Each row was made from one path, in order. Every step used is in the known rows, and no mark comes twice. Write each row's path.
Known rows
E U D: [-0.96  2.57  1.63  0.94  1.26 -2.12 -3.28 -2.85  0.66 -3.01  3.32 -0.20
  0.13  1.25 -0.11 -1.98  0.47 -2.11  1.16 -1.75 -0.94 -1.25 -1.89 -2.30
 -1.31  0.24  3.14  2.59 -1.10]
J L H: [-0.53 -2.29 -0.66  0.88  2.43  2.71  0.17  0.07 -4.46  4.88 -1.03 -0.76
 -0.38  0.26  0.96  0.81  0.85  1.48 -1.52 -2.47 -2.76 -0.90  0.50  0.43
 -0.53 -2.74  0.32 -2.64  0.85]
J L U: [ 3.18 -0.69 -0.44  2.31  0.18  1.13  1.34 -0.13  0.90  2.08 -1.86 -1.88
 -0.81 -0.05  1.14  0.82  0.94  1.91 -3.01 -1.20 -0.36  1.12  0.11 -0.49
 -1.69 -3.37  2.10 -1.28  1.22]
J L E U: [ 1.35 -1.48  0.99  2.18  4.53  0.15  0.63 -1.21  2.29 -2.11  1.03 -1.03
 -0.83 -0.88 -0.90  0.29  1.32  0.59 -4.37 -2.31  0.29 -3.50  0.69 -1.37
 -3.46 -2.15  1.78 -1.64  1.05]
L H: [-1.07 -2.50  0.73 -0.71  1.57  1.59 -2.76 -1.25 -3.10  2.57  0.70 -1.81
  1.83  2.13  0.50  0.17 -0.38  0.09  2.29 -2.69 -3.73 -1.66  0.83 -0.67
  0.97 -2.04  2.53 -0.98  0.38]
E U D J: [ 0.51  2.17  0.81  0.22  0.59 -2.50 -0.71 -3.14  1.12 -3.32  2.68  0.34
  0.52  2.32 -0.85 -1.25 -0.11 -1.43  1.93 -1.16  1.81 -0.84 -1.93 -0.05
  1.15  1.10 -0.04  1.00 -3.28]
H U D J L: [-0.58  0.61 -3.12  2.12 -2.05 -1.10  1.30  1.78 -0.99  1.24  0.44  0.02
 -0.94  0.26 -0.40 -0.15  2.73 -0.47 -0.10  1.51  1.36  1.16  3.25  1.76
 -1.39  2.64 -1.92 -0.26 -0.60]
J L H E: [-1.13 -1.11 -1.84  1.48  1.35  4.16 -1.07 -1.48 -3.30  5.65 -1.66 -1.89
 -1.98  0.23  1.68  1.25  1.43 -1.61 -0.97 -0.53 -3.05 -0.30  2.79  0.39
  0.85 -2.18  0.02 -1.49  2.87]
U D J L E H: [-0.33 -1.75  1.09 -1.57 -2.13 -2.58  3.65  1.37  0.50 -0.83 -0.50  2.93
  0.37 -2.27 -1.29  0.40 -0.85  1.52 -0.86  1.72  0.96  1.97 -1.55  1.61
  1.26  1.77 -3.05  0.79  1.35]
E H J L U D: [ 1.25  4.80  0.12  0.04 -0.34 -0.16  1.66  3.97 -1.47  3.71 -1.63  4.86
 -1.34 -1.78  2.48  1.03 -3.07  1.43 -1.30  0.98 -0.99  5.99 -5.03 -2.12
  1.60 -0.31  1.19  1.97  0.69]
S E W: [ 1.52 -4.27  2.59 -2.51 -3.96  1.96 -4.14 -2.18  2.14 -5.24 -1.50 -5.71
  2.72 -0.66 -0.43  0.06  1.49  2.92  0.33 -0.21 -1.41 -6.14  0.68  1.90
 -2.53 -2.29 -2.09 -1.33  0.23]
D J L U: [ 4.71 -0.17 -1.06  1.24 -0.07  0.22  3.06 -0.35  1.78  1.07 -3.01 -0.86
 -0.48  0.48  0.49  2.62  0.65  2.67 -2.59 -1.26  2.48  1.33  0.63  1.59
 -0.30 -2.28 -0.23 -2.70 -0.58]
H U D J: [-0.87  0.02 -1.74  0.78 -2.34 -1.71 -1.03  0.98 -0.80 -0.88  1.86 -0.99
  0.42  1.68 -0.66 -1.37  1.01 -1.64  4.25  1.33  1.07  0.57  2.44  1.20
 -0.09  3.47 -0.26  1.45 -1.56]
D J L H: [ 0.55 -2.46 -1.01  0.07  1.93  2.16  2.32 -0.57 -2.63  4.44 -1.28 -0.47
  0.67  1.60  0.07  1.81  0.55  1.49 -1.42 -2.08 -0.57 -0.72  1.80  2.32
  1.14 -2.53 -2.20 -3.70 -0.51]
L U D J: [ 0.69  1.53  0.26  0.11 -2.00 -1.92 -0.46 -1.68  1.95 -1.57  0.26  1.03
  1.36  1.33  0.21 -0.50 -0.27  1.29  1.42 -0.62  2.60  3.65 -1.34 -0.65
  2.30  1.51  0.53  2.29 -2.63]
S E U D J L H: [-3.64  2.14 -0.55 -1.43  4.66  1.39  0.26 -0.23  0.10 -0.85  1.53  1.70
  0.59  0.28 -1.00 -0.21 -0.84 -0.39 -4.92 -1.42  2.74 -1.63  0.24 -1.49
  0.45 -1.49 -1.06 -2.31 -3.42]
H J L U: [ 4.48  0.99  0.00  0.57  1.74  1.55  1.19  1.37 -0.56  3.76 -3.25  0.93
 -1.92  0.15  3.31  2.02  0.40  3.60 -2.42 -2.27  0.30  3.29 -0.94 -0.83
 -0.12 -3.73  0.98 -1.25  0.08]
L E H J: [ 1.25 -2.58  2.61 -3.02 -0.14 -0.43  0.59  2.41 -0.67 -0.01 -0.88  1.64
  1.33 -0.60  0.96  0.33 -3.32  1.53  4.23  0.22 -2.54  0.77 -2.25 -0.79
  1.99 -0.71  1.02  1.24  2.73]
E U D J L H: [-1.94  3.28 -0.64  0.69  5.07  1.25  1.68 -1.21 -1.90  1.90  2.55  2.75
 -0.34  0.64 -1.01 -0.35 -0.24 -0.27 -3.51 -2.24  1.54 -0.27 -0.34 -0.95
  0.82  0.21 -0.36 -2.38 -3.31]

Write each row's path
[ 2.25 -2.23  0.63  0.90  3.82  0.13  3.24 -1.80  2.92 -3.07  0.26 -0.19
 -0.15 -0.54 -1.34  0.78  1.19  1.69 -3.91 -1.56  2.74 -3.73  1.60  0.23
 -1.12 -1.82 -0.16 -3.15 -1.59] : D J L E U
[ 0.74  1.79  1.29  1.25 -1.37 -2.02 -2.61 -0.71  1.21 -0.25  0.11  0.20
  0.49  1.05  1.07 -1.85 -0.08  0.47  1.39 -1.44  0.12  3.81 -1.81 -1.85
  0.73  1.00  3.22  3.17 -0.49] : L U D
[ 3.04 -1.17 -0.29  0.15  0.85  1.64  2.24  0.77 -2.41  4.00 -2.41 -0.50
 -1.22  0.19  3.10  1.35  1.56  1.65 -0.32 -1.11 -1.35  0.63 -0.68  1.42
  0.08 -3.83 -1.54 -0.94  1.44] : H J L
[-2.46  1.58  0.05 -0.08 -3.68 -1.66 -2.77  2.71 -1.54  0.26  2.67 -0.21
  0.18 -0.05  0.17 -2.01 -1.93 -3.44  5.20  3.16 -3.84  1.93 -0.86 -1.17
 -1.12  3.54  3.11  2.85  2.25] : E H U D
[-2.88 -0.98 -1.59  1.05  1.71  2.50 -3.60  1.78 -3.62  3.07  1.62 -1.97
  0.31  2.23  0.46 -0.57 -0.13 -1.28  2.99 -0.18 -3.32 -1.41  3.81 -1.38
 -1.71  0.03  3.57 -1.99  1.17] : L H U
[-3.44 -0.40  0.51 -0.40 -2.63 -2.70 -2.82  3.42  0.11 -2.23  2.01  0.66
  0.39 -1.50 -1.15 -1.98 -2.24 -1.92  3.99  2.51 -2.45  0.60  0.42 -2.07
 -1.58  3.66  3.03  3.75  3.20] : L E H U D
[ 0.89  1.38 -0.31  1.80  1.23  0.69 -3.39 -4.01  0.75 -1.08  1.22 -3.35
 -1.75  0.74  0.85 -0.90  0.44 -3.56  2.65 -0.73 -1.74 -2.60  1.40 -1.43
 -0.72 -1.20  3.36  1.28  1.22] : H E U
[-3.55  4.93 -1.72  2.62  3.70  2.10 -2.15 -2.10 -1.65  3.21  1.29  1.18
 -2.85 -0.51  1.05 -0.98  1.05 -3.09 -2.82 -1.11 -1.18  0.57  0.48 -3.16
  0.22 -0.08  1.98  0.19 -0.72] : J L H E U D
[-2.31 -0.64 -0.67 -1.26 -3.22 -2.44 -0.28  3.33  0.57 -3.14  1.70  1.49
  1.47 -0.44 -1.61 -0.88 -2.68 -1.12  4.03  2.77  0.34  0.86  0.88 -0.75
  0.87  5.21  0.34  2.05  0.78] : L E H U D J
[ 1.95 -5.22  3.09 -0.52 -2.78  0.42 -2.19 -2.53  2.27 -5.14 -0.01 -3.55
  2.49 -0.87 -0.73 -0.07  2.71  4.28  0.64 -0.43 -1.19 -5.45  0.35  1.85
 -1.56  0.80 -0.90 -0.81  1.02] : L E W
[-1.23  1.72 -2.09  0.48 -3.03 -1.01  2.26  3.64 -1.79  1.98  0.96  1.03
 -1.10 -1.08 -0.52  0.33 -1.28 -1.77  1.26  4.02 -0.87  2.09 -0.05  2.25
 -1.12  2.80 -1.61  0.20  0.80] : E H U D J L
[ 0.99 -1.53  2.64  0.94  3.24 -1.16 -2.22 -2.13  2.09 -5.36  2.12 -0.98
  0.61  0.69 -0.76 -0.92  0.18 -0.37 -0.32 -2.27  0.16 -4.10  0.90 -2.20
 -1.60 -1.25  3.88 -0.04  0.50] : L E U
[ 2.69 -0.53  0.38 -1.20 -0.49  1.44  2.74  3.42 -3.05  4.16 -2.14  1.34
 -0.48 -1.03  2.64  1.88 -2.13  0.96  1.20  0.77 -3.35  1.60 -3.28  1.47
  0.84 -2.48 -0.78 -0.89  2.58] : E H J L
[-1.70  0.74 -1.70 -0.50 -1.92  2.22  0.10 -2.75 -1.27  2.92 -0.74 -0.41
 -0.86 -1.09 -0.19  0.91  3.37  1.29 -1.74  0.86  0.36 -1.32  1.36  3.30
  2.30  2.49 -5.72 -1.27 -1.64] : U D J L H E W
[ 0.67 -1.94  2.23 -4.77 -1.29  1.73 -0.96  2.95 -0.71 -0.75 -2.34  0.09
  1.70  0.17  1.79  1.02 -4.64  0.26  4.23  0.95 -2.79  0.30 -1.95 -0.23
  1.51 -3.15  0.38  0.86  2.14] : S E H J
[-0.41  3.50  0.12 -2.53 -0.23  1.04  0.15  4.69  0.83  0.99 -3.83  3.77
 -0.65 -3.15  1.70  0.61 -3.48  1.48 -2.30  1.52  0.53  5.50 -3.91 -2.78
  1.30 -1.93  0.12  1.57  0.24] : S E H J L U D
[ 0.71  2.23  0.18  2.71 -0.48 -0.95 -0.03 -0.02  1.26  1.41 -1.09  0.61
 -0.65 -0.79  0.63 -0.10  1.94  1.32 -2.76 -0.76  0.60  4.52 -1.87 -1.35
 -0.89 -0.38  1.61  1.44 -0.17] : J L U D
[ 2.12 -2.39  1.60 -0.14 -3.44 -1.68  2.06 -1.76  2.75 -3.69 -0.55 -0.85
  1.66 -2.74 -2.04  0.33  4.57  4.86 -3.11  0.42  2.50 -3.22 -0.21  3.19
 -0.30  2.40 -6.42 -0.76 -0.80] : U D J L E W
[ 0.29 -1.10  0.87 -0.86 -3.28 -2.35 -0.31 -2.68 -0.36 -0.96  0.75 -0.34
  1.55  2.38 -0.57 -0.75  0.50 -0.11  3.71 -0.29  0.81  1.26 -0.78  2.24
  2.80  1.95 -1.83  2.01 -1.39] : U D J
[ 2.12 -4.76  0.92 -1.38 -0.66 -0.52  4.16  1.62  1.05 -0.27 -1.78  0.21
  0.79 -1.78 -0.97  2.19 -1.19  2.09 -0.70  1.56  0.08 -0.11 -0.99  2.72
  0.35 -0.46 -2.29 -1.89  2.10] : D J L E H
[-2.54  1.47  2.05 -0.59  0.52 -0.49 -4.36 -1.64  2.56 -5.23  1.76 -1.09
  0.97  0.85 -0.70 -2.25 -0.18 -2.71  0.24 -1.26  0.43 -2.39 -0.43 -3.05
 -1.12 -1.10  2.10  1.77 -1.13] : S E U D
[ 0.49  3.06 -2.22  1.90  1.13 -0.12  0.67 -3.34  1.18  0.17  0.72  0.04
 -2.69 -0.41 -0.24 -0.17  1.93 -2.64 -1.32  0.17  2.29  0.21  0.85  0.75
  1.06  0.78 -1.97  0.66 -1.28] : H E U D J L
[-2.83  4.05 -1.10 -0.75  2.86  0.51 -2.35 -3.65 -1.17  1.33  2.63  1.33
 -0.95  2.15 -0.56 -1.48 -0.72 -3.92  1.48 -0.67  1.21 -0.06  1.40 -2.10
  4.34  2.11  0.76  0.90 -2.88] : L H E U D J
[ 0.61 -4.57  1.44 -0.24 -0.62 -0.01  1.83  1.78  0.12 -0.32 -1.43 -0.23
  0.15 -2.87 -0.43  1.04 -0.64  1.47 -0.37  1.22 -2.97 -0.85 -1.03  0.20
 -1.35 -1.36  0.06 -0.38  4.24] : J L E H
[-2.56 -0.14 -2.05 -1.39 -2.94  0.27  0.75  4.37  0.61 -1.01 -0.39 -0.22
  0.07 -1.82 -1.87 -0.02 -1.75 -1.45 -0.11  3.83  0.85  0.91  1.18  0.81
 -1.65  1.30 -1.56 -0.32  0.48] : S E H U D J L
[-1.92  3.78 -0.45  1.55  0.40 -0.92 -4.78 -3.85  0.35 -0.98  1.85 -0.98
 -1.86  1.02  0.88 -2.35  0.85 -4.52  2.60 -0.23 -0.88  0.15  0.35 -2.43
  0.77  1.21  2.84  3.60  0.22] : H E U D
[ 0.92 -2.80 -1.00 -0.35 -1.34 -0.13  3.33  4.04  0.43 -0.45  0.22 -0.36
 -0.28 -2.14 -0.70  1.42 -1.88  0.60  0.03  2.50  0.68 -1.21  2.36  1.74
 -1.86  0.97 -0.87 -2.32  2.81] : D J L E H U
[-0.13  0.61  1.69 -0.45  2.01 -3.80 -0.24 -3.15  3.02 -5.87  2.29  1.99
  1.81  0.89 -1.78 -1.49 -0.36 -0.47  0.24 -1.29  3.16 -1.62 -0.32 -0.91
  1.38  2.03  0.63  1.57 -2.74] : L E U D J
[ 0.36 -3.23  0.65  0.27 -1.50 -2.41  3.37 -0.66  1.91 -0.93 -0.67  0.90
  0.26 -1.06 -1.23  0.08  2.43  2.23 -2.18 -0.22  3.45  0.21  0.50  1.94
  0.90  1.13 -3.31  0.69 -0.33] : U D J L E
[ 2.11  4.09 -0.12  1.56  0.78 -0.32  1.45  1.91 -0.64  3.14 -2.77  3.21
 -1.97 -0.22  2.81  0.24  0.09  2.72 -2.14 -1.31  1.69  5.22 -2.74 -2.43
  0.56 -0.95  0.24  1.16 -0.97] : H J L U D
[-3.52 -0.27 -0.37 -2.92 -4.09 -0.88 -1.98  3.48  0.49 -3.39  1.17 -0.65
  1.34  0.49 -1.46 -0.88 -3.37 -2.92  4.48  3.87  0.06  0.35  1.30  0.08
  0.23  2.37 -0.05  1.52 -0.45] : S E H U D J
[-0.45 -0.95 -3.65  1.29  2.11  2.95  1.61  2.11 -3.68  4.30  0.32 -0.83
 -0.65  1.34 -0.36  1.68  0.44  0.40 -1.14  0.05  0.03 -1.19  4.95  1.84
 -1.27 -0.54 -0.02 -4.82 -0.57] : D J L H U
[ 0.02  1.48 -1.70  1.10  4.78  3.52  1.42 -2.54 -1.10  3.33  0.19 -0.67
 -2.02  0.94  0.43  1.57 -0.05 -1.88 -2.80 -1.15  0.59 -2.52  2.57  0.28
  1.17 -1.65 -0.19 -3.63 -1.08] : D J L H E U
[-1.29  1.03  0.90 -1.81  1.47 -1.10 -1.44 -1.57  3.15 -5.81  1.78 -0.09
  1.68  1.41 -1.16 -1.69 -1.87 -1.66  0.53 -1.13  3.05 -1.94  0.07 -0.67
  0.66 -0.14 -0.21  0.70 -3.42] : S E U D J
[ 1.33 -0.62 -0.53  1.01 -1.60 -1.75  2.61 -0.82 -1.05  0.94 -1.05 -0.01
  0.57  0.62 -0.35  0.34  2.29  0.76 -0.08 -0.13  1.55  1.54 -0.65  3.06
  0.56  0.44 -3.84  0.50 -1.22] : U D J L
